Every row comes from one small tree of marks. The marks that hang from a mark follow it in brackets, in alphabetical order. Every link used is in the known rows. Which tree was each row made from?
Known rows
pude[navo]: [ 30.2  -4.2   7.8 -40.8  23.7 -22.0   4.0  19.9 -30.9  50.3 -14.8 -47.3
  21.9  18.3 -49.8 -21.7  16.7 -14.7]
poda[lilo]: [ 10.7  -0.8  11.0 -45.3  -6.9 -24.6  -2.1  20.5 -27.8  33.3   2.7  -8.4
  -1.9  14.9 -63.7 -10.1  14.3 -10.4]
navo[pude[duduvu]]: [-17.7  -6.3  13.3 -31.9   8.4 -21.9   3.9  19.6  -1.6  45.8  -9.6  -6.8
  -4.6  23.1  -2.1 -12.0  15.1   5.9]
feri[bilin pugi[navo[pude] poda[lilo]]]: [  2.1   6.3  -7.2 -20.3  14.3 -10.5  -2.7   0.8  13.0  38.2  -2.4   8.9
 -36.2  -1.4 -30.1 -14.7  37.8 -13.4]
pugi[bina navo[pude[duduvu]] poda]: [-12.0  13.8  -8.6   7.9 -36.1 -19.9   6.6  20.2   3.6  35.9 -30.9  -2.0
  -5.8  13.7  35.9  -6.9  12.8  -9.5]
poda[duduvu[pude[navo]] lilo]: [ 20.4   5.0  12.3 -47.2  -0.5 -25.7  14.4  -1.5 -12.3  31.0 -24.6 -29.7
  11.2  15.6 -89.0  15.5  12.1 -15.4]
bilin[duduvu]: [  2.7  -7.9   2.2 -43.7  21.1 -24.6  11.0  27.5 -33.3  33.6 -19.4 -11.8
 -12.7  28.8  -3.1  -1.5  -4.1  -8.5]
feri[bilin pugi[bina]]: [ 17.3  13.8  13.7 -30.9  37.8 -10.6   8.4  11.5  -3.5  42.5  -1.4 -25.2
 -44.9  -2.4 -23.7 -15.2  45.5  -8.9]
poda[duduvu[pude[navo]]]: [ 16.6   4.8  10.6 -42.8  24.3 -23.9  23.9  -4.7 -13.3  36.8 -32.6 -28.5
   4.4  15.8 -65.1  12.1  18.9 -10.5]
duduvu[pude]: [  8.4   6.3   9.4 -38.2  10.0 -20.6  36.2 -12.7  -3.2  34.5 -12.5  -9.4
 -12.9   9.0 -47.0  -7.1  18.8   1.0]
duduvu[pude[navo]]: [ 24.1   3.5   9.9 -38.4  14.5 -20.2  34.2 -10.3  -4.4  43.3 -19.1 -37.5
  10.1  11.6 -54.4 -12.6  15.0  -5.1]
feri[pugi]: [ 23.2 -10.2  -2.1 -45.2  23.0 -19.5   4.8  20.3 -33.0  48.3   0.6 -10.1
 -34.1   9.2 -41.5 -19.8  32.1 -17.2]
navo[pude]: [-23.1  -4.2  11.7 -34.3  29.2 -22.8   2.7  12.0  -1.5  38.8  -4.6  -6.2
  -3.9  21.5 -22.8 -18.0  20.4  -4.0]
pugi[bina poda]: [  3.1  16.8  -6.7 -10.3 -21.8 -19.6   8.1  35.7  -6.9  32.4 -19.4 -38.2
 -11.6  11.1  -2.2 -10.9  20.9 -14.5]
pugi[bina poda[lilo]]: [  6.2  16.6  -5.3 -13.3 -39.3 -21.2   2.1  38.9  -6.2  27.0 -15.4 -40.6
  -6.9  11.0 -17.8  -8.1  16.8 -17.7]
poda[duduvu[pude] lilo]: [  9.3   6.4  12.7 -46.8  -1.6 -25.9  15.5  -1.6 -11.2  24.6 -20.4 -10.4
  -4.9  15.0 -82.8  19.7  13.7 -11.2]
poda[duduvu lilo]: [  8.6   1.6  12.6 -49.9   2.0 -27.4  -4.7  17.3 -29.0  27.5 -15.0  -7.5
  -1.4  19.7 -77.3  14.6  15.6 -15.7]
feri[bilin[duduvu[pude]]]: [ -1.4  11.7  16.2 -38.6  39.3 -14.5  25.4  -5.0   7.7  31.8 -15.8  -9.8
 -23.7  10.5 -19.5   0.2  14.9   7.1]
pude[duduvu]: [ 16.1  -5.2  12.1 -39.0 -12.0 -22.2   9.0  26.7 -26.8  50.5 -11.0  -8.4
 -11.9  18.9  -9.9  -5.4  12.6   9.8]
feri[bilin[duduvu[pude]] pugi[bina]]: [ 14.0  12.4   9.2 -32.2  36.4 -10.6  25.8   4.3   5.2  36.1 -15.3 -30.3
 -48.8   3.4  -2.7  -2.1  27.2  -8.6]
pugi[navo[pude] poda]: [-16.9   2.2 -15.7  -7.7 -10.3 -20.6   1.7   6.7   0.0  34.4 -17.2  22.7
  -3.3  14.5  -5.3 -15.4  16.2 -12.7]

Which tree is each row?
[  6.6  23.5  -8.2  -2.4 -44.4 -22.7  15.3   4.2  -3.2  20.4 -37.6  -3.8
  -5.0   7.8 -21.1  15.6  12.5 -21.5]
pugi[bina navo poda[duduvu[pude] lilo]]
[ -9.7  10.7  13.7  -8.6  -7.4 -22.8   9.1   8.8 -14.3  38.7 -23.9   8.4
  -4.4  16.4  25.7  -6.9  14.5  -5.7]
pugi[bina navo[pude[duduvu]]]
[-10.2  14.2  -6.6   4.9 -53.8 -21.7   0.1  23.3   4.1  30.1 -25.1  -4.0
  -0.9  14.2  19.8  -4.0   8.5 -13.7]
pugi[bina navo[pude[duduvu]] poda[lilo]]
[ 12.2  21.4  -4.6 -15.0 -35.5 -21.3  13.5  23.5   4.1  24.9 -34.0 -53.6
   2.7  11.0 -36.8  10.3  15.2 -21.6]
pugi[bina poda[duduvu[pude[navo]] lilo]]
[  0.0  16.3  -4.0  -7.2  18.3  -9.4   5.3   4.7  15.4  37.7 -12.0  -4.6
 -40.1  -3.8   1.5 -14.8  42.0 -13.9]
feri[bilin pugi[bina navo[pude] poda]]
[ 21.9   9.1  -5.2 -31.4  28.2  -9.2  11.5   3.3  13.3  42.2 -15.3 -29.9
 -34.2  -2.6 -48.5  -6.1  41.9 -11.9]
feri[bilin pugi[poda[duduvu[pude[navo]]]]]
[  0.1   7.8   6.7 -20.7  40.9 -12.5   9.4   4.7  -0.3  37.2 -16.9  -2.8
 -42.2   7.8  18.2  -5.9  25.1 -13.5]
feri[bilin[duduvu] pugi[bina navo[pude]]]
[ -0.1   7.5  -7.0 -18.5  30.3 -10.5   0.6  -2.1  12.7  38.3 -14.6  11.4
 -39.7  -0.5 -24.9  -5.4  42.1 -13.8]
feri[bilin pugi[navo[pude] poda[duduvu]]]
[  0.4  -2.3   2.6 -30.8  48.7 -12.6   6.7  -1.3  -3.5  39.5 -11.4  13.8
 -40.8   9.7   0.4  -8.5  24.2 -10.7]
feri[bilin[duduvu] pugi[navo[pude]]]
[  5.1  17.0 -10.7   2.3 -29.0 -20.4   8.6  18.2 -13.8  30.9 -26.7  -0.4
  -8.8   7.9  10.4  -8.3  17.9 -17.1]
pugi[bina navo poda]
[ 18.6   4.0   6.1 -33.2  40.9 -11.9   6.5  -7.3 -11.8  45.0  -0.4  16.5
 -41.3  -2.6 -33.9 -16.1  42.5  -7.6]
feri[bilin pugi[navo]]
[ 14.6  -4.2   1.4 -41.2  18.1 -22.8  30.0   8.9 -16.9  36.5 -29.5 -32.9
   0.6  25.1 -13.7   0.2  -7.3  -9.1]
bilin[duduvu[pude[navo]]]
[ 14.9   8.1  -9.1 -23.2  24.1 -10.8   3.0  -0.9  -0.4  39.4 -13.9  10.7
 -42.6  -2.4 -33.6  -3.5  42.0 -13.6]
feri[bilin pugi[navo poda[duduvu]]]
[-15.3   3.8 -13.8 -13.5 -20.7 -24.6  -7.1   8.3  -1.6  26.1 -24.8  20.7
   1.7  17.1 -31.1   6.3  12.4 -20.0]
pugi[navo[pude] poda[duduvu lilo]]
[ 14.5  18.5  -3.9 -12.5  16.4 -11.1   5.7   5.9   1.8  36.7 -20.7  -5.3
 -42.8  -4.7 -15.2  -0.6  42.7 -16.7]
feri[bilin pugi[bina navo poda[duduvu]]]
[  0.8   7.0  -7.8 -17.1  26.0  -9.4   2.5  -1.2  12.5  42.2  -4.5  10.1
 -39.6  -2.9 -17.6 -17.7  41.3 -11.1]
feri[bilin pugi[navo[pude] poda]]
[ 20.8   3.6 -11.1 -29.5  25.3  -8.9  20.3   7.8  14.6  40.8 -17.6 -33.6
 -37.6   4.2 -16.4  -7.1  24.0 -11.6]
feri[bilin[duduvu[pude[navo]]] pugi[poda]]
[ 17.1   7.3  -4.7 -31.8  13.4  -9.6  -0.4  16.0   6.4  38.7   3.4 -16.2
 -41.1  -2.8 -46.2 -15.3  40.9 -11.2]
feri[bilin pugi[poda[lilo]]]
